Every row comes from one small tree of marks. The marks that hang from a mark follow it in brackets, in the order of their numbers. Every link used is in the known rows. Which tree was each row made from?
Known rows
z924(z45): [ 2.6 -0.5  5.2 -7.4 15.2  8.1 -1.1  3.1  2.1 -9.6  1.7 10.9  4.4  3.4
  4.1 -4.3  0.5 13.0]
z473(z550(z943(z300))): [ -9.2  -6.3  -0.6   2.9  16.5   6.0   9.2  15.1  -2.0  10.0   8.1  -5.8
  -1.2   0.1 -12.1   4.6 -23.3  -6.5]
z45(z413(z473 z943(z300)) z924): [  0.3  -0.7  -5.2  11.8  31.6 -11.7  19.5  -0.4   9.5 -13.6  -7.8  -0.7
   7.6  19.4 -18.5  23.4 -13.9  -1.3]
z550(z943(z300 z924(z45(z413)))): [ -4.7 -21.9 -12.6  -2.4  28.9  -0.9   1.6  30.8   6.0  -9.0   7.1   1.0
  -2.1  17.2 -17.8  10.3 -16.5  18.3]
z550(z943(z300)): [-5.9 -9.0 -1.1  1.2  6.1  8.0 -3.1 18.7 -0.8  4.6  7.3 -8.0 -6.0  0.7
 -9.4  1.0 -9.5 -2.0]
z473(z550): [ -2.9   1.4   0.2   2.1  10.7  -0.5  11.9  -1.7  -1.4   5.9   1.6   1.8
   4.0  -0.9  -2.8   3.4 -14.9  -4.2]
z45(z413(z943) z550 z924): [  2.6   0.6 -10.6   3.6  28.8 -10.3  12.7  -1.9  18.6 -20.7   5.9   5.4
   4.2   4.5 -13.8  35.7 -21.6  10.7]
z924(z45(z413(z473))): [  3.9  -3.8  -1.8  -7.5  32.2   9.9  10.2  -2.8   5.2 -13.9  -3.7   8.3
  15.9  11.2   5.1   2.4 -17.2   8.7]
z473(z550(z943(z924(z45)))): [-11.7  -9.9   2.9  -7.4  26.6  -6.4  14.8  23.2   0.9  -4.3   5.1   9.4
   5.2  -3.3 -12.3   6.7 -18.5   5.8]
z413(z473(z550) z943(z924)): [-10.8  -1.7   9.7   9.1  28.8 -25.3  27.0  10.6  -9.1  -5.3 -11.9  -5.4
  12.2   3.1 -18.2  11.9 -13.9  -9.6]
z924(z45(z413 z550)): [  7.4  -6.5 -10.7  -9.6  31.8  13.7   0.7   0.2  10.3 -16.8  10.6   8.5
   9.7   9.8   3.5  13.4 -26.7  20.9]
z473(z550(z943(z300(z45(z413 z924))))): [ -4.3  -7.7 -13.8   3.5  25.7  -2.2  16.5  -1.5  17.6   4.8   9.3   0.6
   3.7   4.5 -19.5  18.3 -40.6  -1.3]
z924(z45(z413 z550(z943))): [  1.0  -9.1  -7.0 -14.1  34.4  17.3   1.5  11.9  12.5 -18.2  14.3   7.6
   8.8  -0.3   2.8  15.1 -32.4  17.7]
z550(z943(z300(z45(z413 z924) z473))): [  0.7 -10.7 -16.2  -0.1   9.1  -6.3   2.4 -11.0  16.4   5.8  12.3  -9.2
   1.0   4.9 -18.4  14.5 -42.1  -2.5]
z943(z300(z473) z924): [ -1.5 -16.5 -13.5   8.1  -1.8 -21.6  -2.7   3.9  -9.5  12.1   4.0 -14.1
  -4.5  23.4 -24.4   6.2 -14.6   2.9]
z924(z45(z413)): [  7.9  -6.1  -6.6  -7.7  25.9  10.4   2.4   0.5  10.4 -14.9   0.7   9.0
   6.3  10.4   4.5   3.1 -12.2  18.4]
z413(z943(z300(z473) z924)): [ -0.9 -12.3  -5.2  12.8   6.8 -27.3   0.7   8.3  -7.8   1.1  -0.8 -20.0
  -6.8  16.9 -25.2   9.7 -10.4   3.8]
z473(z550(z943)): [ -9.9  -0.5   4.2  -4.3  13.3   2.9  12.8  10.8   0.7   4.3   5.7   0.9
   3.2 -13.0  -4.3   5.0 -21.4  -8.3]
z300(z45(z413 z550(z943)) z473): [  5.1 -10.1 -18.2  -8.7  10.0  -0.6  -0.3 -23.2  14.7   2.7  18.8 -15.7
   9.4  -8.5  -4.5  15.9 -65.2  -1.6]

Write each row's tree
[ -8.7 -17.2  -7.9   1.3   1.1 -14.6  -1.2  18.0  -6.1  10.0   9.0 -13.1
  -5.5   8.5 -22.9   7.4 -20.2  -1.4]
z550(z943(z300(z473) z924))
[  9.9  -5.7 -14.4   4.5  23.3  -3.4   2.4 -16.3  18.5 -12.6   6.7 -12.7
   6.3  -0.9  -4.4  19.0 -40.2   8.0]
z300(z45(z413(z943) z550))
[  2.3  -0.2 -11.2   1.0  18.1 -10.1  16.7 -24.3  20.1  -4.8  -3.3   6.3
  15.7   6.2  -9.8  15.5 -28.2  -3.3]
z300(z45(z413(z473) z924))
[  1.1  -6.1 -12.9   8.2   9.5  -3.6  -1.0 -12.7  12.8   4.7  13.5  -2.0
   1.4  14.6 -19.4  17.3 -24.9   5.7]
z943(z300(z45(z550 z924)))
[-11.3 -11.1  -4.7  -5.5  11.5  -7.0   2.2  23.0   0.3  -3.8  13.2  -0.1
   1.1  -5.8 -13.5  18.2 -19.4   4.2]
z45(z550(z943(z924)))
[ -3.9 -11.6  -7.1  -2.8  38.9 -11.1  22.1   9.4   0.9  -9.9  -5.1  10.3
  15.7  17.8 -12.0  10.9 -23.4  10.3]
z943(z924(z45(z413(z473(z550)))))
[  6.4  -3.7 -12.8   9.9  17.6 -16.9   9.3  -8.6  12.3  -8.2   0.4  -5.5
  -1.9  18.0 -20.7  24.4 -20.6   5.2]
z45(z413(z943(z300(z473))) z924)
[-10.6   0.9   0.0  -7.0  11.9  -1.6   7.0  10.2  11.0  -6.5  15.2  12.6
   3.8 -10.2 -12.3  24.8 -16.0   0.4]
z45(z550(z943) z924)
[ -5.4  -1.6  -4.8  -5.5   9.8  -4.4   4.9  -7.2  19.4  -3.4  15.0   6.1
   6.7 -11.8 -12.2  20.3 -29.9   0.1]
z300(z45(z550(z943) z924))
[  1.3   2.3  -4.6   7.3  33.2 -18.0  27.7 -22.0  20.1  -9.5  -6.1   1.1
  16.8   1.7 -13.7  20.9 -37.2  -6.7]
z300(z45(z413(z473(z550) z943) z924))
[  3.1 -15.2 -17.1  13.0  25.7 -22.7  13.3   2.7   0.3  -1.3  -1.2 -18.1
  -0.6  22.0 -24.5  19.6 -34.6   5.7]
z45(z413(z943(z300(z473(z550)) z924)))
[ -4.4  -3.5 -11.0  -4.9  26.7  -2.5  16.9 -12.8  22.0  -7.9  10.1   4.0
  17.8  -4.9 -11.3  27.2 -48.1  -4.3]
z300(z45(z413(z473) z550(z943) z924))
[ -0.2 -18.7 -16.0  11.5   5.1 -18.1  -2.3   2.1   2.8   7.4   2.5 -10.9
  -3.7  22.1 -24.0   4.6 -13.0   8.6]
z943(z300(z45) z924)
[ -3.4 -21.6 -24.8  -1.1  19.6  -7.1   1.6  13.0   3.4   0.9  17.5 -14.6
   0.7  14.1 -22.2  26.3 -48.1   8.0]
z45(z413 z550(z943(z300(z473) z924)))
[  2.7  -3.9  -4.8  -9.1  38.8  13.6   8.7  -2.7   4.4 -15.4   5.4   6.8
  19.3  10.5   3.6  12.9 -32.2  11.4]
z924(z45(z413(z473) z550))
[-10.0 -15.8  -9.2   5.6  17.2 -12.1  11.2  12.3   3.6  10.1   6.9  -7.4
  -0.6   4.6 -24.1   8.5 -32.4  -1.4]
z473(z550(z943(z300(z45) z924)))
